(in the rows, 128 means zero)
Known rows, with every step that occurs
r/t/f/z/p/b: [108  65 124  75 112  79 111  96 152 142 103 128 132 101 128 113 148 151
 104 150 142 135 146 172  59 111 171 154 141  89  75 114 118 124 182 173
 141 128  85 136 137 164 116]
f/z/n: [127 126 104 111 122  91 119 128 134 148 127 115  77 105 123 112 152 132
 113 127 111 139 138 117  98 143 136 152 136 104 113 146 118 141 162 148
 126 152 154 109 142 150  69]
z/n: [137 134 108 123 118 102 129 136 127 144 127 114  77 108 137 120 136 118
 126 132 101 134 128 125 117 145 147 138 134 115 126 148 130 142 142 119
 126 144 160 108 153 155  99]
b/p/z/n: [150 127  92  61 108 114 191 111 126 157 113 122  78 129 135 106 141 135
 114 139 119 137 111 131 104 131 131 165 125  84  74 143 126 147 158 134
 119 158 126 121 179 181  88]
m/t/f/z/p/b/l: [122  88 121  71  89  99 137  72 144 154  98 130 133  88 133 109 121 148
  86 166 158 132 127 172  41 108 194 152 137  63  63 107 115 121 172 180
 124 132 101 143 150 163 117]
j/r: [133 101 125 151 130 115 136 138 118 140 120 133 111 119 127 124 131 116
 119 136 129 126 124 129 125 127 140 126 136 164 141 134 143 137 152 119
 139 111 165 138 146 116 124]
t/f/z: [ 95 108 122 112 112  94 104 122 138 137 123 129 107 104 111 104 143 125
 124 144 133 136 146 133 100 115 150 156 138 126 129 133 121 128 171 161
 129 136 133 129 134 135  91]
l/b/m/t/r: [162 104 153 117 109 120 148 110  96 156  94 117 192 129 110 132  90  99
 113 162 142 137 127 139  41 127 148 148 127  70 129 121 129 107 151 136
 117 145 142 154 133 119 153]
j/r/t/f/z: [103  77 125 151 134  69  85 143 124 126 108 136 140 114 108 125 150 127
  97 114 142 130 153 111  75 118 124 153 141 148 134 131 128 124 189 165
 153 107 150 146 128 137  97]
b/m: [131 109 141 111 119 132 148 103 123 149 118 130 143 126 123 118 106 104
 131 160 128 131 125 149  99 119 176 130 133 124 127 128 137 128 138 121
 130 142 147 145 153 117 129]
e/n: [128 113 131 109 108 124 125 127 129 144 137 132 112 123 146 112 119  98
 133 143 118 120 128 143 135 127 161 130 135 135 136 135 146 147 146 117
 132 126 149 128 148 147 102]
b/p/z/f/t/r: [111 150  99 123  93 101 187 107 135 147  77 129 147 147 136 111 152 132
  78 148 147 159 128 117  63 126 143 205 123 137  65 134 112 112 192 170
 119 144  85 127 150 172  94]
m/t/r: [124 125 139 124 108 102 102 139 106 144 106 133 143 119 123 132 131  97
 112 151 133 133 133 143  85 128 147 158 133 121 150 129 129 110 158 126
 119 126 152 133 145 125 150]
t/r/n/e: [115  75 138 200 121  94  79 148 101 132 125 112 124 121 140 134 155 115
  97 149 134 129 138 124 100 132 168 133 148 146 130 145 145 135 162 120
 135 103 153 118 144 161 115]
e/n/r: [123 102 128 153  96 132 128 156 129 145 131 134 133 118 151 119 125  94
 132 148  86 120 127 160 130 135 151 122 127 188 146 142 154 149 152 113
 145 120 132 120 144 144 105]
f/z/p/b: [125  83 120  55 113 113 160  79 152 159 115 125 101 103 129 102 145 153
 117 169 141 136 124 181  90 118 174 141 135  93  69 116 118 135 164 153
 127 142  95 128 148 144 112]
b/p: [127 108 120  54 109 119 164 115 125 149 116 132 113 120 131 108 114 119
 129 165 127 132 122 139 116 115 163 131 131 111 108 124 137 130 144 127
 135 133 128 141 158 150 131]
m/t: [128 120 132 116 111 117 125 124 119 147 119 136 132 119 133 124 119  97
 127 151 123 132 126 139  99 116 150 144 133 110 150 128 137 121 147 119
 125 137 154 129 149 127 131]
p/z/f/t: [114 159 101 178 103 112 175 108 152 141 104 130 130 142 150 111 152 124
 103 136 131 159 129 116  88 129 142 193 126 161  96 144 119 121 178 156
 123 159 100 110 147 147  66]
k/n: [133 125 131 110 104 115 128 133 130 137 129 123  91 114 125 118 130  96
 149 134 113 126 140 152 150 131 171 124 135 138 156 145 139 132 153 121
 125 128 148 129 152 115 108]
r/n/z/p/b/m/t: [143  31 143 141 118 118 135  65 124 170  97 116 152 120 142 119  96 118
 108 146 151 125 121 210  64  93 192 119 129  74  68 114 139 135 161 119
 131 119 121 149 162 170 112]
m/b: [126 104 126  73 125 129 115 131 116 159 136 125 137  92 126 106 117 114
 143 159 114 136 128 130 126 123 168 147 132 135 135 126 132 141 143 136
 123 126 146 138 140 100 133]
b/m/t: [135 112 146 116 111 133 140  96 112 152 107 135 165 129 117 128 100  93
 120 159 133 132 125 153  70 107 168 137 131  94 137 124 137 120 144 118
 125 143 157 152 155 123 142]
k/n/r/j: [134 106 128 173 106 119 116 166 125 138 126 127 135 107 128 128 155  96
 148 140  86 127 144 177 142 143 152 113 123 219 166 163 156 128 157 111
 153 122 122 120 140 101 128]
b/m/t/r/n/z: [126  60 153 181 122  93  83 120  92 154  99 119 163 127 120 132 105  86
 102 127 149 128 137 159  68 116 161 144 129 117 126 130 139 115 171 121
 126 108 163 147 150 148 112]
z/p: [125  98 125  98 121 105 149 107 143 149 121 126  98  97 126 114 135 134
 133 153 126 136 119 172 118 118 169 131 133 117 110 125 134 128 140 125
 131 145 126 128 160 144 124]
p/b/m/t/r/n: [145  74 157 134 117 125 118  95  93 151  92 122 197 144 125 138 108 103
  90 173 161 125 135 170  50 114 179 145 137  94 101 121 134 118 168 121
 116 107 131 147 151 146 166]
j/r/t: [131  84 130 153 138  93 112 148 116 133 113 138 139 124 132 136 133 112
 110 122 131 128 134 116 105 130 134 131 139 158 144 132 145 124 160 123
 154 107 160 142 139 122 127]
l/b/m/t: [164 100 144 111 111 134 168  96 109 160 106 120 181 127 119 124  77  99
 127 159 135 136 122 138  55 115 148 130 127  60 126 120 137 119 140 129
 126 155 144 150 134 123 138]
p/b/m/t: [147 102 144  79 104 149 157  82 115 158 100 134 177 140 139 124  93  99
 114 178 138 127 121 171  63 109 181 134 132  84 107 116 133 130 149 121
 119 129 129 152 154 127 162]
f/t/r/n/e: [100  92 127 211 118  90  67 146 106 133 104 109 146 128 145 140 152 111
  82 143 132 142 151  97  75 135 173 149 149 156 119 149 134 130 173 129
 134 101 158 113 140 173 108]
j/r/t/f: [114  83 131 167 131  80  91 153 119 123 109 137 141 118 127 134 135 113
 105 118 133 126 146 120  94 118 136 140 141 158 146 132 142 123 168 138
 153 100 155 142 136 138 125]
j/r/n/k: [127  79 118 185 156  83 102 138 116 129 132 118 106 108 121 136 129 128
 115 116 156 125 133 126 135 126 134 112 144 172 133 138 155 130 151 108
 140 110 186 107 157 148  87]
l/b/m: [161  97 141 105 117 131 177 100 120 155 117 115 159 124 122 116  84 111
 137 158 130 136 123 134  84 127 164 124 128  92 116 125 137 124 135 130
 129 151 133 146 135 120 128]
b/p/z/f/t/r/n/e: [105 106 102 202 101  92 151 114 121 138  85 115 152 152 150 120 171 137
  52 145 152 155 135 106  49 118 150 186 138 133  56 145 124 128 200 162
 131 125  96 115 150 210  67]
b/l: [133 121 126 110 104 108 147 119 128 143 127 131 108 101 147 116 105 114
 121 152 132 132 120 117 118 143 187 133 135 137 119 128 141 119 135 137
 133 130 143 132 149 126 116]

Rows
[146 112 124  75  93 127 164 100 130 152 121 130 120 110 167 113 100 120
 119 173 134 127 116 135 109 146 208 131 135 127  90 121 138 129 137 138
 128 118 113 134 146 129 135]	p/b/l
[122  89 141 170 128  90  93 138 105 135 121 117 127 119 125 130 139 114
 114 146 144 132 141 136 114 136 157 146 140 149 134 136 139 115 162 122
 126 112 147 118 144 142 129]	t/r/n
[129 131 104  95 100 121 216  95 144 149 112 137 112 138 137  97 144 137
 108 157 139 145 110 146 102 114 134 174 125 120  75 129 127 129 167 152
 129 160  84 130 160 164  80]	b/p/z/f
[128 141 113 154 106 116 184 109 148 142 125 133 107 134 142 105 154 128
 119 146 133 145 116 148 112 126 131 178 127 146 109 140 128 125 165 145
 125 161  98 114 149 138  73]	p/z/f
[148 140 102 122 114 114 159 121 130 150 125 118  71 124 139 115 151 125
 125 127 114 138 117 134 115 145 127 166 129 113 104 153 127 145 156 127
 113 158 142 104 169 157  78]	p/z/n
[ 95  91 127 124 119  70  81 135 133 129 117 132 135 106 116 118 144 122
 113 130 133 136 156 117  79 120 144 163 141 124 133 131 124 116 179 166
 143 131 128 132 128 140  94]	r/t/f/z
[134  68 121  89 105 108 148  96 149 167 113 119  81 101 155 102 120 130
 136 147 123 129 116 198 118 123 184 122 126 126  78 120 133 145 151 129
 132 120 105 130 156 149 107]	n/z/p/b
[126 101 127 177 117 117 119 160 124 146 127 133 155 108 135 127 151 112
 137 157  93 133 130 159 122 140 140 123 123 223 149 151 155 126 147 111
 159 128 113 116 137 111 137]	n/r/j
[135 105 123  67 113 122 129 122 115 160 134 125 136  78 137 107  99 117
 125 159 126 135 118 114 114 138 200 144 132 131 115 123 134 130 136 152
 124 124 147 145 141 102 126]	m/b/l
[103  58 122 141 139  58  97 125 140 132  99 132 126  97 102 123 161 151
  91 114 148 134 144 145  64 107 133 149 143 120 107 122 125 122 187 168
 153 118 133 145 135 154  98]	j/r/t/f/z/p
[127  57 126 226 138 110 102 142 105 133 127 118 116 127 140 134 149 123
  96 136 136 122 128 117 111 118 147 110 151 155 130 146 156 154 159 110
 150  92 178 127 148 157  96]	j/r/n/e
[133  84 157 170 127 106 100 112  90 143 100 124 190 133 108 141 113  96
  96 154 158 131 139 151  58 112 163 148 137  99 132 126 137 104 165 120
 122 121 159 145 151 141 147]	b/m/t/r/n
[117 135  88  76 106 131 189 102 136 165  96 129 161 124 134  95 134 137
  96 155 133 160 123 115  74 110 155 199 121 120  61 129 114 134 180 178
 120 149  91 136 146 150  88]	m/b/p/z/f/t
[137 113 111  41 104 128 193 100 126 155 114 135 110 133 130 101 131 129
 127 158 137 135 109 143 116 115 141 160 125 110  88 129 132 135 157 136
 123 147 112 136 175 149 107]	b/p/z
[178 118  91  52 105 118 220 105 122 164 109 106  92 129 132 105 120 143
 119 140 121 142 107 119  86 138 116 157 122  52  63 141 126 145 153 144
 120 170 114 118 162 183  83]	l/b/p/z/n
[134  76 133  50 115 126 170  54 148 166 103 125 136 115 117 105 125 148
 113 175 153 136 122 192  62 110 190 135 134  75  58 112 119 134 162 152
 125 146  98 151 154 139 121]	f/z/p/b/m
[106 125 103 126 115  81 100 131 137 136 123 113  81  98 117 110 152 134
 109 123 114 138 146 123  87 131 138 162 139 104 116 148 115 140 174 160
 126 145 149 112 140 163  73]	t/f/z/n
[138  99 108   4 115 143 180 101 114 172 121 131 134 111 120  92 124 132
 129 165 132 138 108 137 111 110 154 170 124 106  84 124 127 144 158 152
 114 141 116 149 168 122 117]	m/b/p/z
[101 146 118 206 118  79 107 147 132 135  97 126 177 127 135 131 167 118
  95 142 134 157 147 114  73 145 149 176 128 198 121 149 124 101 175 148
 142 129 107 116 121 135 122]	z/f/t/r/j
[108  83 120  68 106 102 136  81 154 150 110 124 109  98 122 100 146 156
 112 164 143 134 136 187  80 106 174 149 139  94  72 117 114 136 175 166
 127 133  91 131 145 158 111]	t/f/z/p/b
[113  97 131 177  91  86  88 176 130 120 109 128 135 106 132 133 139  88
 134 120  82 125 162 161 115 131 153 131 133 191 170 148 147 121 177 135
 153 112 121 126 135 135 115]	k/n/r/t/f
[120  95 121 151 141  83 101 130 125 134 142 115 101 101 131 128 124 121
 130 132 147 129 138 137 137 130 154 121 143 156 129 137 149 122 143 109
 131 134 164  95 157 155  88]	r/n/k
[106 138 123 140 110  94 103 140 121 141  95 124 142 122 134 129 137 103
 108 145 127 147 144 105  90 142 166 163 133 157 127 137 121 113 166 138
 120 121 144 123 139 131 132]	f/t/r
[124  50 118 107 116  72 128 100 141 141  93 131 141  94 132 121 133 162
  68 134 163 128 135 146  42 122 181 144 143 106  58 110 126 123 184 185
 150 100 108 153 139 158 111]	j/r/t/f/z/p/b/l
[125  27 141 152 110 107 112  68 125 161  92 116 158 113 135 117  97 119
 106 143 154 124 131 219  55  81 192 128 132  78  71 115 136 134 170 133
 129 112 118 149 159 184 115]	r/n/z/p/b/m/t/f
[140  71 125  84  92 111 143 100 151 161 111 113  63 101 147 102 123 116
 145 131 116 123 130 216 139 123 195 112 127 123  91 131 135 150 162 128
 129 116 111 137 158 142  94]	k/n/z/p/b
[101  82 125 204 121  70  68 144 112 146 101 109 127 118 143 127 129 101
 106 111 131 143 150 112 100 140 162 156 131 173 115 143 131 118 180 133
 131  98 153 118 133 157  84]	f/t/r/n/z
[121  61 129 176 128  94 101 133 121 148 134 116  92 112 144 114 119 105
 136 120 128 128 135 144 140 124 158 125 132 155 125 139 147 135 155 114
 141 112 155 119 144 151  76]	r/n/z
[143  62 122  78  85 111 157  86 148 170 120 122  90  94 179  99  93 124
 117 138 130 115 106 186 117 134 216 113 127 115  56 119 143 155 148 140
 134 107 110 140 158 175  81]	e/n/z/p/b/l
[145 100 141  74 108 149 166  80 125 155 111 129 152 136 142 115 101 111
 127 178 134 127 122 165  94 120 194 127 133 113  97 122 135 136 144 122
 125 127 117 147 151 120 150]	p/b/m
[143 115  88  91  98 119 173 114 122 154 112 115  72 133 146 111 155 137
 100 142 110 135 109 123  88 127 140 150 134  85  72 150 132 166 158 133
 126 149 137 118 180 198  74]	b/p/z/n/e
[136  87 117  50 101 109 172  72 152 161 115 125 106  89 142 102 123 158
 103 168 152 136 117 162  79 133 204 138 136  88  49 112 121 128 158 166
 128 136  94 136 148 147 106]	f/z/p/b/l
[120 117 118 171  94  93 134 137 150 139 124 119  69 113 144 103 130  96
 138 108 107 133 140 168 146 130 162 134 126 163 141 147 135 135 170 138
 138 129 126 127 134 133  49]	k/n/z/f
[119 121 120  91 115  99 110 130 135 140 144 126  97 106 139 119 116 105
 139 131 133 119 127 142 144 133 154 119 136 149 137 135 149 143 138 114
 128 134 168 105 159 152  82]	e/n/k
[110 119 131 132 104 110 102 126 121 137 113 133 138 112 126 123 119 100
 124 149 125 130 139 148  90 105 150 149 136 116 153 127 133 121 158 133
 125 130 148 132 147 139 133]	m/t/f
[147  83 137  68 113 137 178  61 142 162 101 124 143 118 131 112 110 135
 122 180 140 131 114 202  79 110 203 122 132  92  70 115 132 137 141 125
 125 138 102 148 165 139 152]	z/p/b/m
[ 98 118 119 217 107  72  83 155 135 146 105 122 155 128 156 120 153  97
  97 109 123 142 145 127  90 146 151 166 120 210 115 154 134 129 186 148
 148 107 118 124 116 162  69]	e/n/z/f/t/r/j
[140  69 119  82  94 104 161  87 148 167 113 119  84  85 168 102 100 135
 121 148 136 127 108 182 108 136 214 117 126 119  57 116 136 137 144 144
 133 115 104 137 157 151 102]	n/z/p/b/l
[116  48 122 114 128  78 112 105 143 139  94 131 135 106 122 121 154 157
  83 135 152 129 141 164  57 107 151 146 143 109  77 116 122 133 191 170
 149 103 108 146 137 160 116]	j/r/t/f/z/p/b
[107  75 103 198 127  61  66 165 119 124 108 117 102 113 128 134 174 137
  68  97 113 130 151  92  50 129 120 144 151 120 120 153 127 157 190 162
 156 107 173 126 130 185  62]	j/r/t/f/z/n/e
[109 161 109 183 101  95 155 120 138 141  92 128 140 141 139 119 164 122
  87 138 139 159 133 117  73 140 137 207 127 163  96 143 112 110 190 162
 115 145 100 109 142 146  85]	p/z/f/t/r
[128  91 116  14 120 132 148 120 113 166 122 127 141  96 121  99 107 124
 132 171 121 135 122 133 113 109 173 143 129 110 105 118 132 141 145 144
 126 125 132 153 148 125 142]	m/b/p
